Each row comes from the steps of one path. Every step used is in the known rows, and no mark comes twice. Write the path behind each row, first mark first.
(in the rows, 128 means zero)
Known rows:
p -> d: [117 120 107 139 136 120  80 115 113 105 125  82 134 146 109 114 123 149
 170 141 127 129 103 175  92 116 142 127 123 135 137 124 141 144 124]
k -> z -> p -> d: [135 144 109 128  87  69  71  97 118  79 134  86  94 140 111 136 111 177
 178 108 154 145  93 151  41 119 158 153 182 132 169 104 105 180 110]
x -> d -> h: [133 105 113 142  95  84 140 135 148  96 137 112 116 144 122 172 153 177
 164 144 106  98 117  93  74 129  96 107 105 136 122 164  92 130 120]
n -> l -> d -> p -> z: [ 95 111 109 105  76  85 142 105 144  82 149 119 128 204 125 140  96 177
 176  81 151 164 132 161  56 150 145 158 158  77 154 133 156 132 148]
m -> g -> v: [131 146  68 125 114 112 146 166 150 139 125 143 125 103 100 136 134 114
 116 125 130 136  79 139 144  92 120 125 168 163 200 118 120 136 130]
u -> d -> l -> m -> p -> y -> a: [123 107 152 169 157 126 106 159 180 148 134  76 138 209 194  94 113 200
  92 134 143 159 104 185 100 126 157 224 137 101 162 192 153 106  98]
l -> n -> u: [127 122 143 137 149 146 144 101  88 114 136 137 136 167 181 155 111 132
 109 129 132 131 143 146 131 142  92 139 112 156 120  92 111 139 142]
l -> n -> g: [110  86 134 124 132 141 154 104  82 128 130 167 144 178 136 150 118 153
 127 112  94 175 136 152 111 141  99 127 110 172 112 132 118 134 143]
m -> l -> n -> u -> d -> h: [110 113  92 145 142 153 159 118 135  90 159 130 120 183 143 124 157 170
  80 168 150 132 156 124 100 130  34 147 116 130 107 151  95 159 133]
l -> m -> p: [120 100 147 121 102 102 109 144 170 114 147 157 131 195 218 124 127 142
 107 109 136 102 123 169 136 132 174 123 128 122 173 159 158 117 106]
p -> d -> h: [109 104 101 175 103  92 129 126 136  86 133 104 116 150 102 129 139 188
 170 178 115 137  91 137  73  86 150 123 116 139 130 160 126 146 116]
l -> d: [127  98  94 107 131 104 115 114 134 100 132 127 132 170 163 131 127 161
 148  89 153 116 146 139 109 149 119 111 131 126 103 115 116 136 133]
d -> p -> n -> l -> m -> g: [109 110 152 137 105  80 197 140 174 107 139 188 131 231 137 137  82 171
 125 134 107 159 110 141 112  28 203 171 133 102 170 122 193  82 132]
a -> v: [119 112 146 139 145 131 150 162 102  97  96 132 131 122 109 126 126 119
 131 121 111  96 129 106 147 153 114 122 129 160 114 120 142 160 110]
d -> p: [103 130 147 129  93 104 153 127 136 109 123 118 111 147 119 140 121 124
 150 119 130 139 117 130 113  82 134 146 147 122 166 138 121 143 112]
n -> l -> m -> p -> y -> a -> v: [117 100 162 178 150 114 160 164 128 112 107 134 151 205 190 138  86 193
 103 114 112 148 101 127  89 140 170 185 129 131 141 149 198 140 105]
k -> z: [158 133 137 118  95 140 139 140 143 104 133 139  99 161 123 142 128 145
 120  75 158 129 121  85 100 140 132 154 149 135 152  95 106 161 129]
z -> p -> y -> a: [127 167 136 168 135  83 106 101 118 154 120  73 118 124 150 153  97 186
 130 154 140 199  87 157  69 129 166 188 157 121 144 146 130 115 111]
z -> p -> n: [116 152 170 121 136  67 112  85 130 121 128  98 112 104 124 128 115 162
 146 164 117 170 113 145  89 135 182 142 139 104 115 114 121  97 105]
g -> v: [128 136 103 128 132 108 145 156 128 137 126 115 128  89 125 135 152 120
 140 112 136 130  97 116 122 160 105 114 151 151 164 111  84 136 115]
b -> p -> n -> u -> d: [116 125 143 141 167 144 112  79  87 129 122  62 142 132 159 121 121 167
  91 132 123 135 162 161 108 123  70 136 133 116 101  67 115 157 118]
l -> m -> p -> y -> a: [126 124 154 158 135 109 116 143 156 148 131 103 136 202 220 137 107 187
  96 126 140 167  89 173 101 132 197 182 128 130 168 157 169 105 110]
z -> p -> d -> l: [114 120 115 163 113  61  86 115 136 106 130  69 128 122  94 102 118 188
 206 166 122 144  95 168  75 107 161 183 168 105 151 179 123 130  86]
d -> l -> m: [128  86 163 153 122  95 160 174 165 129 143 142 133 190 155 110 135 160
 156 136 133  89 127 135 147 135 194 180 116 120 138 160 131  74  96]
k -> z -> p -> n: [140 150 181 113 108  70 119  96 145 103 133 106  93 126 123 139 115 177
 141 121 140 172 107 114  66 147 182 164 157 109 133  90 102 122 110]
d -> l: [127 106 132 159 125 124 145 152 156 133 126 116 137 129 106 105 136 155
 154 148 119 130 118 115 131 116 136 183 133 107 130 173 130 110 107]
z -> p -> d: [110 143 103 133 113  59  60  86 105  98 130  77 115 120 112 127 108 169
 186 150 133 142 100 185  67 108 151 130 164 124 151 134 124 151 107]
l -> n -> u -> d -> p -> y: [106 148 156 123 131 139 116  94  88 108 140  77 122 204 144 143 103 164
 128 116 126 156 135 168  96  98  73 197 118 113 145 106  90 155 136]
d -> l -> n -> x -> m -> g: [147 103 118 140 127 128 123 128 183 132 148 191 139 243 123 119 111 110
 143 112  68 118 136 121 121 135 159 179 121 134 150 157 163 106 132]
m -> l -> d: [124 101  79 102 130 125 125 123 156  92 154 128 140 183 161 116 156 177
 126  97 174 125 149 140 102 162  95 123 133 116 117 131 142 139 129]
z -> p -> n -> u -> d: [115 164 155 126 161 101  83  71  98 110 123  65 119 101 133 118 105 148
 101 155 137 144 143 177  87 132  52 154 152 104  94 100  93 145 126]
b -> p -> d -> h: [107  85  83 182  97  89 142 114 118 100 134  96 126 157 126 144 147 224
 172 166 102 134 117 122  70  71 179 107 127 139 148 135 138 157  93]
d -> p -> n -> x: [115 125 191 167  94  93 129  87 143  98 123 101 132 155 132 127 114 117
 156 119  93 174 131 144  59 116 175 150 125 109 110 115 136 104 114]

Write each row's path:
[132  99 140 141 131  99 171 141 139 127 150 183 141 202 170 135 101 166
 133 114 131 118 148 118 104 127 160 147 119 108 122 120 157  93 129]  n -> l -> m
[113 115 132 156 138  85 107  90  93  95 141  89 136 159 151 134 103 183
 174 160 128 142 109 179  81 131 124 185 148 134 138 130 105 142 107]  z -> p -> d -> l -> n -> u
[114 102 166 152  96  78 122  77 147  80 127 103 132 187 157 131 114 141
 170  86 108 168 146 149  46 128 166 140 124 108  92 107 126 105 119]  l -> d -> p -> n -> x
[107 102  95 118 136 140 169 140 110 134 142 151 145 147 131 141 164 150
 120 111 123 184 106 139 103 177  77 123 135 175 160 126  96 140 130]  m -> l -> n -> g -> v
[129 122 121 178 152 131 147 117 103 177 117  71 139 156 175 159 115 208
 119 122 117 189 114 139  96 121 184 168 138 131 151 107 155 123 105]  b -> p -> y -> a
[123 126 142 141  63  83 105 104 131  91 126  91 127 168 135 168 124 106
 187  73 101 114 138 131  39 118  91 134 136 125 150 137 104 135 115]  n -> x -> d -> p
[134 101 100  76 154 129 109 116 170 104 161 139 135 222 166 123 162 165
 139  95 160  93 151 121 100 211  98 123 113 111 119 126 145 137 132]  x -> m -> l -> d
[137  71 130 111 160 125 137 141 145 118 148 117 140 204 143 131 139 166
 178 112 101 110 141 117 109 169 120 161 103 120 126 150  94 100 112]  x -> d -> l -> n
[100 128 162 128 111 102 145  89 128  74 135  82 141 171 166 149 128 177
 129 135 163 155 123 160  83 118 108 156 125 106 123  96 136 138 123]  m -> l -> d -> p -> n -> u
[120  64 139 129 130 125 144 122 103 124 129 128 155 190 121 156 127 178
 167 108  77 148 130 139  84 151  77 156 105 153 115 169 104 119 127]  x -> d -> l -> n -> g
[116  85 204 138 137  88 129 148 197 114 139 123 142 193 191  98 130 180
 130 152 109 140 110 162 126 135 225 168 106  91 143 167 160  72  87]  d -> l -> m -> p -> n
[102 105 115 114  91  82 141 112 141  84 130 118 117 184 153 142 120 155
 165  79 153 128 133 134  98 104 128 131 148 123 139 125 113 151 119]  l -> d -> p
[129 113 140 136 135  98 176 139 165 118 143 193 146 215 140 127  86 170
 108 143 105 150 121 140 122  59 200 157 122 102 142 113 201  71 144]  p -> n -> l -> m -> g
[ 95 133 121 112 135 162 137 108 122  88 146 110 121 200 146 122 133 130
  94 122 164 137 153 161 108 115  30 166 144 120 152 121 107 174 126]  m -> l -> n -> u -> d -> p
[ 89 142 135 100 100 125 100 121 140 103 144  78 109 164  93 109 116 120
 142 103 145 142 131 189 104 148 113 170 160  94 167 144 132 147 135]  u -> d -> p -> z
[ 83 139 127  92 116 153 119 110 126  83 164  87 119 207 129 117 128 136
 113 112 168 152 145 212  98 179  69 182 147 100 169 129 137 152 142]  m -> l -> n -> u -> d -> p -> z
[110  92 120 142 119  87  86 123 151  86 148 128 152 220 190 112 101 184
 148 122 122 130 114 182  65  96 169 136 129 104 166 155 185 138 118]  n -> l -> m -> p -> d
[125 129 150 110  86 114  54  97 175 111 156 123 135 189 169 125 117 104
 147  93  99 126 126 182  69 232 154 146 133  95 169 167 188 133 136]  n -> x -> m -> p -> z
[142 112 126 108 115  58 140  78 149  76 142 136 113 188 153 142  91 230
 152  75 153 180 141  94  15 148 140 151 167  78  98  84 116 134 135]  k -> z -> p -> n -> l -> d
[123  72 110 126 136 103 154 151 107 134 134 111 153 149 121 156 154 167
 178  96  91 147  99 121  83 181  62 137 125 174 150 146  60 126 115]  x -> d -> l -> n -> g -> v
[121 144 162 129 174 146  98  92 102 115 123  69 135 132 136 113 111 133
  88 147 135 133 146 172 108 135  46 151 118 110  85  88 108 137 137]  p -> n -> u -> d
[126 124 114 117 110  59 127 119 181 104 134 132 125 195 129 143 129 123
 170  79 101 136  95 131  75 136 149 136 146 141 172  97 124 126 124]  l -> d -> p -> n -> x -> m -> g -> v
[113  96 141 156 116  39 106 144 146 106 147 101 125 182 142 110 122 191
 202 152 137 105 105 180  92 120 211 182 149 118 160 167 127  95  84]  z -> p -> d -> l -> m
[ 99 147 137 134 107 129 122 107 105  98 118  83 115 141 130 134 114 115
 109 119 150 121 140 157 104  81  30 159 157 118 146 124  97 182 126]  n -> u -> d -> p
[114 130 135 124  89  86 118 106 118 100 133  84 122 195 144 153 113 195
 181  93 135 159 112 147  77  91 150 168 124 107 145 128 113 142 128]  l -> d -> p -> y
[136  94 189 153 111  27 100 115 163 108 148  91 136 188 170 138 127 176
 206 122 100 101 134 152  48 175 199 178 121 103 114 155 110  48  81]  z -> p -> n -> x -> d -> l -> m
[122 108 117 117 138  51 132  66 137  90 143 131 136 166 153 135  90 217
 158 115 133 181 147 126  37 142 148 132 150  72  78 109 131 106 133]  z -> p -> n -> l -> d
[132 112 113 143 136 154 120 106 148 108 162 160 145 199 162 117 146 123
 116 100 118 157 171 138  79 176 125 141 115 129 112 128 138 110 132]  m -> l -> n -> x
[150  78 157 160 106  73 115 154 162 115 149 115 147 206 169 136 137 143
 187  94 108  68 142 142  79 166 155 169 111 121 125 160 117  69 100]  n -> x -> d -> l -> m
[149  91 115 163  85  82 123 161 180 114 143 152 147 220 133 141 119 136
 159 102  98  83 123 162 104  93 163 174 132 133 163 167 158  83 121]  n -> x -> d -> l -> m -> g
[126 114 138 119  99  82 110  90 181  90 131 149 127 243 133 143 105 123
 158  89  87 128 125 146  80 110 168 147 124 121 139 116 171 118 138]  l -> d -> p -> n -> x -> m -> g
